What can hang from each mark:
A: C M
U: C Q S
E: C S
S: C E
M: A
C: A X
Q: U

Each row was made from one small tree. The marks that hang from a mark follow it in brackets, in alphabetical order. Every link used is in the known rows. Write each row's tree.
Known rows:
E{S{C{A{M} X}}}: [ 2.735 -3.212  0.375  2.680  1.733 -1.497  0.742  0.213 -1.630 -0.308
  0.321  1.891  0.470  0.467  0.524  0.414  1.354 -1.525 -1.777 -3.218
  0.148]
E{C}: [-3.108 -0.159  0.239 -0.553 -0.077 -0.332  3.513 -1.560 -1.657  0.246
  0.778 -1.456 -0.263  1.583  0.354 -1.135  2.217  0.248 -0.377 -1.706
  2.039]
Q{U{C{A} S{E}}}: [ 1.884 -2.174 -3.886 -1.116  1.261  0.716 -0.399  1.441  0.722  1.839
  1.800  4.916 -0.343  0.697 -0.284  2.439 -3.692 -0.324 -1.352  3.940
 -5.129]
U{Q S{E}}: [ 3.153 -0.785 -0.429  0.325 -0.463  0.616  1.726  3.466  2.953  5.899
 -5.676 -1.204 -2.066  1.255 -1.087 -1.352 -4.522  0.608 -1.797  3.311
 -1.023]
M{A{C}}: [-4.107  4.219  2.646 -5.233  0.100 -0.184 -5.379 -1.868  0.949  0.194
 -3.648 -3.388  1.416  0.422 -2.161 -3.799  5.117  0.169  3.303 -2.466
  0.327]
S{E{C{A{M} X}}}: [ 0.349 -1.450  0.195  2.410  0.004 -2.820  1.247  0.022 -4.462 -0.066
  0.628 -0.796  0.814 -0.046 -1.089 -1.207  1.883  2.086 -2.066 -0.104
  0.489]
U{C Q}: [-1.011  1.885  0.658 -1.434 -0.819  2.298  3.510 -0.990  4.380  3.248
 -1.998 -1.244 -1.069  2.665  0.376  1.507 -2.332 -1.895  0.526  1.940
  0.404]
Q{U{C{A{M} X}}}: [ 0.402  2.059 -1.583 -2.696  1.046  0.681 -3.423 -1.428  0.129 -3.324
  3.833  2.392  0.953 -1.351 -1.463  2.433 -1.000 -0.581  0.926  1.699
  0.013]
A{C}: [-3.904  4.475  1.107 -2.650 -2.515 -0.241 -4.935 -1.296  1.300 -0.636
 -2.281 -4.779 -0.903  0.298 -2.169 -3.494  4.062  2.298  3.560 -1.235
  2.178]
M{A}: [-2.925  3.903  1.288 -4.978  1.102 -0.872 -2.965 -0.624  1.154  0.557
 -2.588 -1.602  1.846 -0.428 -0.774 -2.469  3.398 -0.724  4.160 -1.965
 -0.466]
A{C M}: [-4.421  3.292  2.320 -4.285 -2.005  1.009 -7.994 -2.512 -0.274  0.054
 -0.900 -5.549  1.321 -0.861 -2.413 -3.448  6.125  3.189  0.483 -3.295
  4.586]
S{C{A}}: [-0.916 -1.064 -0.798  4.450 -0.907 -0.682  1.443 -0.879  0.759 -0.743
  2.575  2.208 -0.744  0.067  5.207  1.272  3.027 -0.763  3.849 -0.548
 -1.012]
A{C{X} M}: [-3.903  4.199  3.726 -4.386 -1.941  1.452 -7.985 -2.977 -1.092 -3.741
 -0.033 -6.250  1.908 -2.373 -3.280 -2.573  4.694  2.440 -0.166 -3.983
  6.087]
Q{U{C}}: [-0.087  1.950 -2.605 -3.747  1.039  0.384 -1.820 -0.551  1.744 -0.704
  2.331  1.947  0.721  0.913 -1.468  0.869 -2.139  0.202  1.433  2.418
 -2.297]
U{S{C{A X} E}}: [ 1.682 -4.820 -1.110  4.023 -0.214  0.503  3.457  2.432 -0.316  1.056
  0.741  3.038 -0.485 -0.389  3.569  1.876 -2.541 -0.663 -1.779  0.215
 -3.986]
E{C S}: [ 0.590 -4.262 -0.045  0.421  2.449 -1.700  4.765 -0.296 -3.094  2.868
 -1.630  0.103 -0.319  3.937 -2.042 -1.720  1.262 -0.864 -4.755 -3.061
  0.678]
A{M}: [-2.706  3.020  0.437 -4.105 -0.511 -0.092 -4.477 -0.648 -0.204  0.374
  0.534 -2.962  2.082 -1.981 -0.439 -1.342  3.595  1.967  1.646 -2.818
  3.524]
C{X}: [-1.266  5.388  1.220 -2.330 -1.043 -0.650 -1.372  0.125  0.171 -5.441
  0.491 -3.214  0.453 -3.167 -1.406 -0.202 -0.286  0.086  3.858 -1.883
  3.250]
C{A X}: [-1.166  5.129  0.288  0.857 -1.367 -1.475 -2.743 -0.328 -0.723 -6.036
  1.391 -0.825 -1.331 -4.687 -0.073  1.674  2.763 -0.992  5.861 -0.575
  4.036]
C{A}: [-1.888  4.106 -1.801  0.812 -1.483 -2.025 -2.625  0.229  0.417 -0.851
  0.145  0.233 -2.100 -2.573  1.315  0.606  4.772 -0.037  6.858  0.583
  1.838]

Write each row's tree:
[ 0.372 -0.968  0.136  1.228  0.069 -2.768  2.792  0.681 -3.438 -0.064
 -0.322 -1.703  0.832  1.168 -1.680 -2.158 -0.222  2.451 -2.035 -0.021
 -0.838]  S{E{C{X}}}
[-1.456  4.415  1.282 -0.343 -1.079 -0.489 -4.666 -1.351 -1.761 -5.674
  2.303 -1.331  0.239 -5.602 -0.215  1.691  4.124 -0.430  3.768 -2.128
  5.823]  C{A{M} X}
[ 2.279 -3.450  0.545  6.044 -0.262 -2.128  0.739  0.101 -2.936 -1.746
  2.882  1.717  1.832 -0.883  3.018  0.390  1.271  1.323 -0.991 -0.530
 -1.814]  S{C{A{M} X} E}
[ 2.466 -2.844 -0.153  6.965 -0.484 -2.770  2.323  0.808 -2.229 -2.146
  2.199  2.046  0.558 -0.294  3.151  0.380  0.333  0.954  0.530  0.581
 -3.002]  S{C{A X} E}
[ 0.070 -1.655 -1.358  2.889 -0.229 -3.580  2.264  0.770 -3.364  2.254
 -0.464  0.003 -0.341  1.393 -0.320 -1.848  2.303  2.427 -0.574  1.080
 -1.433]  S{E{C{A}}}
[ 3.506 -2.371 -2.991 -0.229  1.476 -0.254 -1.197  2.051  0.682  1.097
  1.023  3.512  0.503  0.983 -0.358 -0.544 -4.131  1.267 -1.425  2.975
 -4.599]  Q{U{S{C E}}}
[ 2.759 -2.919  0.180  1.262 -0.039  0.987  4.042  2.301  1.449  6.098
 -4.914 -0.841 -2.006  2.616 -0.975 -1.238 -4.198  0.142 -4.370  2.792
 -0.550]  U{Q S{E{C}}}
[-3.793  4.744  3.535 -5.276  0.178  0.278 -5.503 -2.223  0.506 -2.380
 -3.103 -3.938  1.634 -0.691 -2.709 -3.317  4.242 -0.360  2.787 -2.951
  1.358]  M{A{C{X}}}
[ 1.296 -3.478  0.764  2.543  2.257 -1.776  3.953 -0.958 -4.623 -1.310
 -0.181  1.037 -1.181  1.128 -2.013  0.514  2.078 -2.316 -4.054 -2.842
  2.745]  E{C{A X} S}
[ 0.475  2.473 -1.509 -3.711  1.121  0.704 -1.861 -0.755  1.158 -3.325
  2.985  1.580  0.957 -0.238 -2.114  1.469 -3.266 -0.337  0.973  1.818
 -1.170]  Q{U{C{X}}}
[ 0.472 -0.778 -3.049 -3.798  1.418  2.415 -0.147  0.579  2.224  1.091
  1.909  3.596  0.020  0.833 -0.458  2.266 -4.566 -0.978 -1.033  2.350
 -3.772]  Q{U{C S}}
[ 3.117 -2.605  0.479  2.369 -0.180  0.983  3.674  2.144  0.662  4.094
 -4.215 -0.360 -2.439  1.230 -0.876 -0.091 -3.806 -0.612 -4.032  2.894
  0.378]  U{Q S{E{C{A X}}}}
[ 2.181 -1.061 -2.525 -1.419  1.344  1.033 -1.584  1.045  1.771 -0.058
  1.730  3.181  0.082  0.424  0.199  0.016 -3.430  0.100 -0.031  1.998
 -2.886]  Q{U{S{C}}}
[ 4.517 -3.818  0.548  5.147 -0.307  1.286  3.665  2.137  2.053  2.879
 -2.823  1.417 -2.064  0.906  1.976  0.877 -4.453 -1.316 -2.824  2.794
 -1.444]  U{Q S{C{A X} E}}
[ 2.397 -1.883  1.709  1.913 -0.443  3.445  3.564  1.092  3.877  1.561
 -2.446 -0.018 -1.677  0.811  2.057  1.166 -4.968 -2.417 -1.911  0.951
  0.692]  U{Q S{C{X}}}
[ 2.171 -1.548 -2.430 -2.621  1.666  1.409  0.177  1.279  0.526 -0.430
  1.976  3.331  0.900  0.513 -1.750  2.053 -6.220 -0.268 -2.824  2.785
 -4.447]  Q{U{C{X} S{E}}}
[ 1.991 -2.456  0.734  1.972 -0.471  3.077  3.613  1.323  4.555  4.076
 -3.026  0.477 -2.048  1.790  2.838  0.590 -4.104 -1.796 -1.388  1.448
 -0.410]  U{Q S{C}}
[ 2.264 -2.784  0.625  4.634 -0.164 -2.268  2.929  1.030 -1.512 -1.617
  1.605  0.405  1.941  0.889  2.213 -0.940 -1.769  1.715 -0.832 -0.329
 -3.464]  S{C{X} E}
[ 3.881 -4.297  0.073  3.593 -0.128  1.350  4.203  2.705  3.013  5.836
 -3.839  0.841 -1.475  2.784  2.012 -0.492 -5.064 -0.244 -3.475  2.724
 -2.853]  U{Q S{C E}}
[-2.600 -0.098  1.690  0.913 -0.054  0.182  1.235 -2.970 -3.947 -3.531
  2.870 -1.049 -0.056 -1.672  0.200  1.037  4.084 -0.793 -0.943 -2.624
  5.265]  E{C{A{M} X}}
[-3.388  1.012  0.337 -1.084 -0.673  2.025  0.754 -2.058 -0.180 -2.523
  3.612  0.889  0.751 -1.892  1.914  4.515  1.214 -2.235  0.900 -1.733
  1.061]  U{C{A{M} X}}
[-3.963  0.311 -1.087 -1.260 -0.595  1.530  0.864 -1.660  0.638  1.306
  2.731  1.597  0.332 -0.443  2.776  3.753  2.718 -1.505  1.552 -0.881
 -0.461]  U{C{A{M}}}
